Each row was made from one walk, in order. Every step used is in the known rows, and no mark comes twice. Write each row's walk.
Known rows
nogu > nikit > turan > gumi > gamav: -.21; .02; .46; -.13; .39; -.01; .39; -.07; .35; .37; .02; .04; -.06; -.37; .01; .50; .32; -.37
turan > gumi > fupofi: -.04; .33; .34; -.40; -.04; -.12; .07; .26; .32; .20; .10; -.08; -.07; -.47; .20; .06; .13; -.17
gumi > fupofi: -.04; .17; .37; -.29; .02; -.04; .03; .14; .34; .21; -.06; -.16; .16; -.28; .18; -.02; -.01; -.22
tasibaz > nikit: -.18; -.05; .21; -.11; .23; .01; .03; .12; .14; .11; -.12; -.18; .00; .22; .06; .10; -.21; -.08
tasibaz > gumi > gamav: -.08; .07; .36; -.12; .09; .13; .17; .05; .14; .26; -.18; .09; .18; .15; -.02; .38; .00; -.06
gumi > fupofi > nikit: -.15; .20; .26; -.36; .33; .08; .10; .10; .38; .28; .04; -.26; .38; -.39; .18; -.10; .10; -.43
tasibaz > nikit > nogu: -.14; -.07; .42; -.09; .07; -.10; .14; .23; .20; .24; -.03; -.10; .12; .23; .03; .22; -.20; -.06
turan > gumi > gamav: .02; .19; .36; -.20; .02; -.06; .15; .11; .18; .18; -.08; .14; .02; -.17; .11; .37; .20; -.04
turan > nikit > nogu > gumi: -.26; .03; .48; -.31; .12; -.16; .28; .06; .31; .41; .14; -.15; .21; -.24; .19; .12; -.18; -.36
turan > gumi: .04; .28; .23; -.24; .02; -.21; .14; .19; .21; .12; .01; -.01; -.20; -.11; .15; .09; .02; .04
tasibaz > gumi > fupofi > nikit > turan: -.50; .07; .30; -.38; .46; .14; .35; .09; .47; .48; .07; -.14; .20; -.38; .02; .09; .11; -.46
nikit > turan: -.19; -.05; .34; -.14; .20; -.19; .30; .03; .42; .24; -.16; .02; -.05; .00; .05; .09; -.08; -.08
fupofi > nikit > nogu > gumi: -.21; .09; .43; -.34; .39; -.03; .19; -.06; .34; .56; .13; -.22; .34; -.17; .05; .14; -.13; -.53
soga > nikit > turan > gumi: -.31; .10; .22; -.09; .17; -.21; .40; .09; .29; .17; .19; -.20; -.24; -.40; .15; .11; .17; -.08
soga > nikit > gumi > fupofi: -.33; .25; .22; -.24; .02; -.03; .23; .14; .34; .35; .14; -.43; .18; -.48; .14; -.04; .10; -.11
fupofi > nikit > turan: -.31; .00; .21; -.21; .52; -.06; .36; .00; .47; .32; -.07; -.10; .15; -.12; .08; .04; .05; -.29
tasibaz > nikit > turan > gumi: -.44; -.05; .26; -.23; .29; -.13; .25; .18; .30; .23; .01; -.01; -.33; -.11; .01; .27; .00; -.08
fupofi > nikit > turan > gumi: -.32; .15; .18; -.31; .45; -.14; .40; .10; .44; .31; .09; -.02; -.09; -.34; .09; .11; .19; -.24

Write each row's walk
-.39; .03; .31; -.36; .46; .03; .30; .07; .56; .39; .01; -.17; .28; -.49; .12; .00; .14; -.48 => gumi > fupofi > nikit > turan
-.36; .24; .24; -.42; .04; -.09; .32; .28; .46; .32; .05; -.17; .19; -.48; .20; -.07; .08; -.12 => turan > nikit > gumi > fupofi
-.05; .06; .37; -.15; -.02; -.24; .37; .28; .32; .17; .03; -.02; .24; -.07; .24; .02; -.05; -.08 => turan > nikit > nogu
-.23; .01; .42; -.21; .16; -.12; .36; .08; .37; .28; -.10; .24; -.07; -.27; .05; .46; .25; -.10 => nikit > turan > gumi > gamav
-.35; .04; .32; -.28; .45; .00; .43; .02; .40; .37; -.01; .13; .14; -.39; .05; .40; .37; -.31 => fupofi > nikit > turan > gumi > gamav
-.20; .29; .31; -.39; -.01; -.09; .16; .20; .44; .40; -.05; -.14; .11; -.28; .07; .02; .01; -.06 => nikit > gumi > fupofi
-.36; .15; .34; -.52; .47; .17; .03; -.11; .38; .52; .12; -.39; .34; -.55; .15; .01; -.03; -.74 => nogu > gumi > fupofi > nikit
-.28; .16; .42; -.40; .09; -.18; .27; .21; .50; .33; .08; .03; -.17; -.58; .13; .15; .18; -.24 => nikit > turan > gumi > fupofi
-.09; .05; .55; -.26; .09; -.15; .13; -.01; .29; .48; .02; -.11; .13; -.06; .05; .22; -.26; -.31 => nikit > nogu > gumi
-.28; .16; .43; -.32; .33; -.08; .30; .07; .48; .39; .19; -.18; -.15; -.69; .09; .17; .25; -.51 => nogu > nikit > turan > gumi > fupofi
-.17; .37; .22; -.46; .27; .00; .13; .20; .37; .28; .20; -.20; .13; -.60; .20; -.01; .25; -.39 => turan > gumi > fupofi > nikit
-.45; .12; .27; -.37; .14; .05; .08; .24; .34; .39; -.03; -.23; .09; -.19; .00; .13; -.07; -.12 => tasibaz > nikit > gumi > fupofi
-.11; -.05; .68; -.24; .10; -.01; .15; -.09; .26; .54; -.07; .06; .36; -.09; .02; .49; -.08; -.37 => nikit > nogu > gumi > gamav
-.58; -.01; .41; -.53; .61; .10; .22; -.14; .55; .63; .11; -.29; .26; -.65; .07; .10; .02; -.78 => nogu > gumi > fupofi > nikit > turan
-.24; .27; .09; -.30; .35; -.06; .29; .10; .37; .39; -.03; -.17; .20; -.05; .04; -.01; .02; -.09 => fupofi > nikit > gumi
-.11; .16; .45; -.33; .18; -.04; .20; .21; .44; .41; .12; -.17; .49; -.37; .14; .03; .11; -.42 => gumi > fupofi > nikit > nogu
